In the rows, 128 means zero.
Known rows, with every way that one mark hangs from another:
F(N Q(Y) W(R)): [124 132 102 165  93 158  66  97 109 152 129 115 124 145 129 109  98 143
 126 142 125 180 132 101  98 156 138 161 156 162 131 134 128 124 135 163
 144 143 138 168 161 133 110 118 159 133 106 161 123 152  98  80 127  83
  94  99 107 126  84  97 104 150 145 118 152 163 119 141]
Y(E Q(F(W(R)))): [177  75 111 150  87 179 102  60  94 138 139 178 101 131 112 107 140 133
 128 152 145 189 169 171 109 121 151  94  91 162 113 112 143 134 136 166
 119 140 150 124 146 139 127 158 128 129  98 185  84 171  93  94 141 177
 120 168  98 118  89  75  79 155  99  92 154 130  78 144]
S(R(W(F(Q)))): [225 107  66 234 121 123  73 132 104 148 153 127 152 122 140 153 110 128
 111 140 137 167 172 151 132 148 139 141  98 196 142 145 155 106 122 142
 156 137 110 147 161 131 124 184 153 148 126 173 102 171 143 156 116 125
  94 134 135 158  87 142 116 129 101 135 132 128  99  95]
N(F(W) X): [111  96 178 146 112 123 139  87  92 145 132  72 110 126  83 125 141 115
 108 149 128  78 142 150  74 134 153  78 120 125 123  85 134 116 109 119
 102 131 155 141 141 128  98  99 122  96  84 151 116 143 144 121 107 194
 111  89 116 159 100 151 122 113 123 102 172 132  69 123]
F(E Q): [229 175 129 177 115 157 139 155 101 130 137 118 136 128 145 163 112 164
 147 120 154 123  91 113 104 139 135 154 102 105 114 143 126 127 122 116
 145 156 140 158 157 137  96 151 137 125 107 107 100 128 128 148 116 107
  99 140 121 132 105 144 115 104 123 102 152 126 167 113]
G(F(W)): [140 125 160 173 112 150  85 120  99 145 159 134 124 137 114 122 111 116
 126 140 163 113 118 131  89 135 143  98 113 101 108  67 137 107 139 183
 109 142 162 144 147 123 110 138 127  89  97 108  94 145 119 155 127 183
 110  90  89 109  99 119 101 138 132 116 173  99  73  91]
F(E N(K X) Q): [141 179 169 137 131 150 172 132 113 129 135 112 135 123  88 202 132 131
 135 153 136  91 108 123  88 143 137 143 147 144 124 100 133 137  68  93
 159 123 150 159 134 125 119  65 146 174 103 125 139 102 172 126 105 122
 125 149 142 150  72 149 166  98 131 115 146 132 186 110]
N(F(Q) K): [163 119 120 126 128 109 150 129 105 118  94 112 135 108  96 163 125 130
 119 145 117 128 101 158  97 159 146 114 104 128 120 128 146 134 101  64
 147 121 152 140 140 113 130 135 135 132 104  82 119 151 154 137 126 148
  91 167 148 145 106 156 125 107 142 134 151 136 113 126]
W(F(E N) R(S)): [150 125 134 179 127 149 124  88 102 127 177 173 124 121  97 142  99 168
 122 125 150 157 156  96 104 159 133 140 116 166 157 157 128 155 154 158
 160 164 204 152 174 147 100 149 134 141 127 204 161 157 144 106 134 114
  91 122 105 167  70 150 137 119 106 126 150 100 126 106]
G(F(N(X) W)): [ 69 124 201 168 119 140 116 119 101 163 182 107 119 140  59 133 147  89
 127 158 156  77 139 117  77 131 140  84 153 133 119  39 136 106 111 160
 117 125 173 159 142 126 115  79 141 119  88 145 126 132 157 143 116 190
 133  97  90 126  78 123 132 132 140 116 166  94  98  88]
G(F): [118 124 165 176 126 125 117 171  98 134 147 143 126 125  93 155 130 131
 135 146 171 116  98 120  98 141 138  97 111  93 103  81 159 103 155 123
 106 147 163 144 156 123 113 162 130 108  94  98  93 122 115 168 130 161
 103 108  97 125  99 138 112 124 139 120 161  80 101  88]
Y(Q): [182 108 141 134 127 140 120 145  94 127 117 133 135 130 133 144 125 142
 123 139 129 141 114 154 111 135 137 111 105 116 102 132 164 109 157  77
 113 142 150 138 174 137 122 133 155 110  89 111  84 117 116 145 120 129
 112 158 109 130  99 140 102 132 112 110 153 118 116 149]
W(F(Q)): [169 114 142 165 127 133 110 148  90 136 156 126 150 119 144 179 135 137
 127 136 137 133 143 147 115 159 137 114 101 159 131 140 156 110 138 121
 148 155 141 147 171 141 134 158 159 148 117 113 118 164 133 162 137 137
  91 154 129 151  96 145 129 114 125 123 141 114 133 107]
F(E Q W): [244 175 128 176 106 188 108 102 104 139 148 103 130 135 172 133 102 159
 140 111 146 122 107 126 103 128 140 156 104 113 122 117 116 125 115 169
 149 154 152 156 148 139  93 128 139 104 105 115  98 141 129 133 113 109
 109 110 118 115 103 129 101 121 128 100 166 138 137 115]
R(S W(F)): [117  93  97 181 140 116  84  94 105 133 152 149 152 135 134 147 114 152
 106 118 150 121 177 143 146 145 140  91 101 129 127 166 147 126 156 158
 123 146 189 144 167 137 114 189 130 112 130 187 119 137 164 140 127 108
  85 126 100 176 103 180 126 105  77 131 142  90  93 107]
F(N(K X) Q W): [ 90 151 144 117 115 164 132  81 110 147 140  94 144 139 101 165 124  95
 116 159 119  88 140 151  98 151 141 118 156 145 126  66 126 121  57 118
 150 110 159 166 133 127 147  53 155 148 101 130 144 127 183 119 114 142
 129 121 124 140  72 138 141 118 131 123 144 151 122 126]
S(R(W(F(E N)))): [195 103 143 239 116 133  65 137 120 154 178 138 128 117 112 147  96 133
 133 142 149 160 179 121 111 118 125 165 117 192 146 149 144 135 155 148
 160 150 118 153 160 129 104 160 130 134 121 205 123 153 145 151  99 136
 102 125 101 158  76 126 143 131  94 127 156 110 141  69]
R(S): [113 134 119 149 133 126 110 103  96 118 142 137 142 143 132 155 112 152
 105 122 151 125 110 116 129 149 142  94 105  93 101 136 143 125 138 110
 100 158 184 149 170 132 100 164 126  86 105 129 111 105 144 134 123 103
  90 107  99 142 109 169  99 110 107 122 141  98  86 129]
X(N(F K)): [109  74 196 134 125  84 131 131 121 117  71 108 124 122  61 133 124 150
 107 155 126 125 127 168  98 139 143 118 120 116 121 147 153 135 113  51
 117 132 168 142 152 112 115 110 118  99 101 108 142 155 147 141 113 149
  89 177 131 159  94 144 127 119 147 135 171  89 128 111]
X(N(F(Q(Y)) K)): [123  74 189 149 126  61 130 133 119 123  39  88 132 126  60 123 129 152
 105 151 112 154 111 134  95 146 153 142 130 144 122 181 140 136 123  61
 134 134 149 147 150 112 111 106 140 129 116  94 144 150 122 119 109 103
  85 181 142 155 106 129 143 129 178 135 157 119 125 133]
N(K X): [ 42 124 186 111 131 120 155 121 107 114 114 118 143 127  92 197 120 138
 118 163 151  61 113 161 100 156 144  79 132 115 109  85 163 115  92  92
  95 127 151 140 147 127 139  93 124 141  89 134 109  94 160 140 108 162
 126 118 120 158  84 172 140  95 118 112 146 129 120 131]
R(S W): [108 140  74 169 138 114  93 102 107 126 128 129 143 146 136 137 106 152
 111 117 158 116 137 127 147 142 141 111 111  94 106 147 133 118 137 127
 105 140 189 152 160 128 100 178 118  89 111 175 103 103 159 127 118  89
  84 108  90 154 111 186 108 108  79 125 148 103  96 118]
Q(Y): [ 86  95 171 156 121 112  85 151 102 127  95 114 136 139 128 157 108 161
 121 139 151 139  97 115 103 136 143 112 133 108  98 142 162 113 181 115
  90 160 133 143 172 131 103 160 133 114  98 120  88 105  91 128 113 101
  98 106  94 143 113 142 112 122 136 107 155 128 109 132]
S(R(W)): [169 109  86 217 111 120  64 147 111 138 124 120 138 136 134 141  90 141
 112 140 154 144 132 135 128 133 134 135 106 132 110 127 155 107 133 123
 105 142 107 149 156 126 104 183 122  92  98 179  73 114 132 152 102 120
  99  97 103 144  94 145  93 129  93 123 146 131  91 107]
X(N(F(W(R(S))))): [145  91 122 164 102 109 104  37 113 127 109 116 101 144  73  53 110 170
  95 130 117 161 152 134 101 155 152 129 101 132 144 166 117 141 115 135
 116 145 215 147 164 130  80 129 118  64 109 189 156 179 138  81 122 118
  84  99 112 162  82 131  91 149 125 131 172  96  53 140]
Y(Q(F(E))): [218  94 161 168 116 157 139 129  94 129 121 157 124 116 102 168 150 172
 124 136 155 180 141 147 104 119 140 124  97 112 106 133 131 126 159 113
 130 156 139 133 144 140 102 124 143 117 100 132  90 134 119 140 113 136
 112 180 106 124 115 117 118 128 112  91 154  96 106 109]
Q(F(N(X) W) Y): [  8  71 217 158 103 135  88  83  97 162 134  92 116 145  65 161 160 126
 110 163 150 139 174 121  86 130 147  99 169 140 109  86 114 113 140 164
 112 141 124 155 123 133 105  75 141 123  97 174 134 133 135 111 104 142
 122 105  86 144 108 104 135 133 152 101 152 110  51 106]
Q(F(W)): [108  94 150 148  95 158  76  84  88 143 145 122 125 138 126 148 138 145
 117 143 164 163 155 158 110 136 142  97 110 104 105  97 127 109 133 163
 112 152 147 147 133 137 113 139 128  89 101 143 104 154 135 141 123 166
 103 118  96 125 119 108  90 126 128 103 154  95  42 100]
F(Q): [166 152 108 152 119 139 115 157  97 131 130 114 147 133 155 169 124 144
 132 136 144 129 102 129 117 152 139 125 108 113 106 128 150 106 122  94
 132 150 142 156 163 134 123 152 149 125 102  99  97 130 126 149 128 102
  96 134 124 133 103 141 104 114 128 117 142 122 140 123]

Rows:
[175  74 133 154 102 179  99  84  93 144 134 154 112 134 121 123 154 118
 124 144 143 171 164 172 114  99 149  77  98 144  99 107 138 127 141 153
 122 147 153 128 145 135 121 141 133 122  98 142  84 157 110 115 128 172
 120 181  96 120 109  81  85 147 105  93 151 118  85 131]
Y(E Q(F(W)))
[135  96 139 146 123  89 138 134 116 118  70 111 130 110  82 150 126 117
 117 158 119 126  94 128  99 119 158 100 110 174 109 155 148 156 124  86
 133 128 139 133 134 107 126 165 118 167 113  85 109 148 101 102 123 134
  92 173 138 155 113 133 131 122 148 120 153 159 156 138]
N(F(Q(Y(E))) K)
[134  81 200 187 107 125 106 135  99 127 105 129 118 127  99 177 134 188
 130 136 175 177 118 108  95 119 144 132 123 106 101 142 125 126 181 159
 116 174 117 140 136 134  83 155 123 120 104 143  99 132  98 126 102 120
  97 136  93 138 127 123 130 118 145  86 156 102  96 100]
Q(F(E) Y)
[ 61  91 193 111 135  87 183 112 104 119  96 103 129 104  53 178 133 130
 103 167 127  69 113 165  81 153 149  81 119 125 121 104 154 129  97  59
 109 115 157 132 131 118 126  96 117 132  86 125 122 125 157 127 109 196
 109 118 135 171  99 175 151  97 126 119 161 131  98 128]
N(F K X)
[126 124 154 122 133  93 193 116 103 124  98  86 136 107  67 183 145 114
 111 165 117  76 118 158  84 161 151  99 119 149 124 106 142 126  67  49
 136 113 152 140 131 118 135  87 134 156  97 108 129 134 169 129 112 167
 108 139 161 165  98 164 146  95 141 123 152 143 119 136]
N(F(Q) K X)
[ 80 144 209 128 129 141 166 131 118 127 135 122 128 124  75 189 123 137
 126 155 143  74 121 132  81 134 133 129 149 135 122  89 140 142  94 100
 136 126 152 158 143 128 120  69 127 154  93 144 134  83 165 129  98 145
 127 130 113 152  73 162 169  94 123 112 159 126 166 104]
F(E N(K X))
[252 150 142 178 117 121 161 143 102 131 120  96 119 103 102 142 132 157
 136 130 128 135 101 121  84 134 144 150  94 129 124 154 122 138 125  97
 152 155 148 148 143 125  82 146 128 115 105 100 109 158 127 137 112 124
  86 139 140 145 113 144 124 108 134 108 166 129 147 105]
N(F(E Q))
[162 137  99 152  94 126 156  59  91 147 135  81 114 121  86 122 133 127
 121 148 116 107 142 142  74 170 156 110 114 165 144 103 126 122  85 125
 135 119 153 139 136 133 112  97 138 134  94 175 121 180 135  95 121 173
 107  81 147 163  82 133 112 124 125 109 163 155  77 142]
N(F(Q W(R)) X)
[ 38  89 180 144 110 116 140 134  88 148 158 111 127 128  63 209 187 126
 114 171 162 122 165 130  99 141 136  84 147 121 109  77 128 106 113  97
 120 145 140 160 135 135 124  87 141 129  86 163 142 120 159 144 115 165
 117 146 102 156 103 124 136 107 129 106 138  75  85  85]
Q(F(N(X)))
[122 125 146 190 117 141  68 133 106 168 143 106 127 143  88 119 123 113
 123 145 141 150 126  89  92 130 143 135 153 156 114  93 119 114 150 172
 148 136 154 158 143 124 108 119 166 120 110 103 122 151 111 128 124 116
 106 122  94 109 101  94 122 152 171 128 163 121 101 103]
G(F(N Q(Y) W))
[240 155  88 191 125 146 144  78  97 119 162 163 134 118 132 154 103 180
 123 112 143 159 139 104 118 173 142 144  87 181 158 175 128 143 137 181
 170 158 191 144 169 151 104 172 145 155 140 171 138 168 140 110 138 102
  92 120 136 163  76 157 125 111 112 118 138 129 125 119]
W(F(E Q) R(S))
[ 17 120 175 112 134 124 147 129 112 125 130 125 135 132  81 195 130 118
 114 171 140  76 124 148  91 149 135  97 158 125 118  79 157 124  94  84
 121 120 156 160 149 123 141  67 133 149  89 134 138  94 171 134 113 156
 121 131 114 159  76 162 156 103 125 125 145 116 136 116]
F(N(K X))
[165  82 147 149 120 143 124 130  88 132 125 164 120 123 100 158 167 129
 127 152 149 173 147 161 121 107 147  74  96 135  94 119 158 124 151  91
 112 148 149 127 149 131 133 169 132 141  96 129  83 138 104 133 131 162
 118 208  99 126 114  99  98 135 102  99 144  95 124 128]
Y(E Q(F))
[128 103 108 159 128 128 108  72  92 117 158 174 136 124 122 154 104 165
 108 135 149 148 156 129 126 180 143  97  97 151 144 153 149 128 156 155
 126 156 187 133 183 149 123 181 132 136 123 190 130 153 136 121 147 138
  89  99 113 170  81 166 114 121  96 129 141 111  69 126]
W(F R(S))
[135 146 130 130  99 189 108  65 128 127 136 156 112 127 124 132  64 154
 135 145 137 131 124 138  84 146 131 161 140 132 139 103 130 154 111 171
 149 135 162 156 143 131 114 101 119 129 104 181 130 135 138  99 120 144
 119 111 101 126  58 114 128 128 123 120 168 157 137 114]
F(E N(K) W(R))
[143  85 153 180  82 151  85  61 102 137 112 142 105 135 118 126  99 195
 130 139 170 197 144 114  81 132 144 151 123 130 120 134 110 136 168 225
 116 161 125 141 126 142  82 141 117 118 105 193  99 160  92  89 111 139
 104  86  86 134 106  88 109 138 139  87 165 140  67 108]
Q(F(E W(R)) Y)
[154 151 122 188 126 122 115 182 101 151 164 128 135 129  83 160 152 109
 137 152 149 138 115 101  98 145 134 127 131 124 118  77 139 111 121 101
 152 140 158 166 150 121 128 122 161 139 103  88 126 143 139 162 133 136
 101 161 112 119  96 113 127 132 152 136 149  80 147  81]
G(F(N Q))
[ 80 146 228 160 139 119 175 147 118 135 148 147 119 114  31 190 133 115
 126 167 159  68 107 118  70 128 136 113 143 134 124  59 134 135 105 125
 136 123 164 150 126 119 117  69 126 157  92 126 137  99 164 143 105 182
 130 130 111 138  68 140 172 108 145 119 167  97 158  73]
G(F(E N(K X)))
[154 125 160 147 122  90 182 136  84 137 123  64 124 117  70 166 167 122
 120 153 125  91 117 133  89 154 150 100 115 140 123 108 134 113  94  64
 125 128 149 144 141 130 112 111 146 131  89 116 120 141 147 129 112 155
 104 133 150 167 101 161 127 102 140 110 152 120 104 126]
N(F(Q) X)
[206 147 159 183 121 135 123 148 102 132 101 103 131 133 136 162 105 173
 140 117 152 140  88  90 102 124 144 162 122 128 111 157 132 130 157 139
 132 165 129 152 156 136  86 140 143 141 110 107  96 112  89 122 103  70
  97 125 115 134 108 138 126 117 149 101 153 143 163 129]
F(E Q(Y))
[175 117 190 195 129 131 107 160  99 148 140 118 136 114 121 175 123 149
 134 131 139 157 139  93  98 127 136 161 139 182 138 175 133 139 174 144
 172 161 138 158 164 139 101 125 162 174 126 131 143 156 116 136 116  94
  93 161 118 147  95 129 162 125 151 116 151 121 176 104]
W(F(E N Q(Y)))
[242 133 155 189 128 150 136 145  97 133 157 129 140 111 150 176 124 152
 145 118 145 129 124 127 106 141 137 147  94 158 135 159 143 129 145 144
 168 158 147 147 163 147 112 156 149 156 119 117 118 163 126 155 124 131
  97 152 133 146  91 145 138 106 127 111 152 115 163  91]
W(F(E Q))
[163 135  84 175  92 156  79  91 110 140 115 126 118 146 152 109 103 146
 140 137 140 155 110 111 108 130 155 129 117 174 116 131 149 138 137 185
 120 145 138 142 160 132 110 170 132 154 109 156  84 155  67  74 133  98
 104 114 104 129  84  94  88 149 128 104 160 172 147 159]
F(Q(Y(E)) W(R))
[ 80  62 174 170  98 145  65  88  96 145 115 113 128 143 117 139 128 154
 109 145 163 172 148 133 106 128 147 104 126 116  97 120 123 118 167 187
 101 154 129 147 134 133 102 145 132 102 102 143  97 152 106 118 113 132
  99 104  80 125 125 100 100 136 151 100 154 118  34 114]
Q(F(W) Y)
[213 121 132 171  90 154 123  78 103 132 133 123  89 112 112  86  95 169
 132 134 140 137 122 132  68 139 144 143  95 130 142 134 123 149 132 166
 130 148 157 136 145 133  76 136 103  95  98 177 108 176 112 101 115 178
  90  83 114 145  88 125 107 123 121 102 188 151 100 111]
N(F(E W(R)))
[108  96 115 155  86 161  77  63  92 136 139 149 113 135 124 137 120 158
 120 148 163 180 161 152  98 158 141 107 110 113 122  94 126 114 132 174
 112 154 146 145 133 140 119 151 125 102 101 188 103 171 118 114 134 163
 105 106  97 133 102  95  88 137 125 108 152 120  35 104]
Q(F(W(R)))
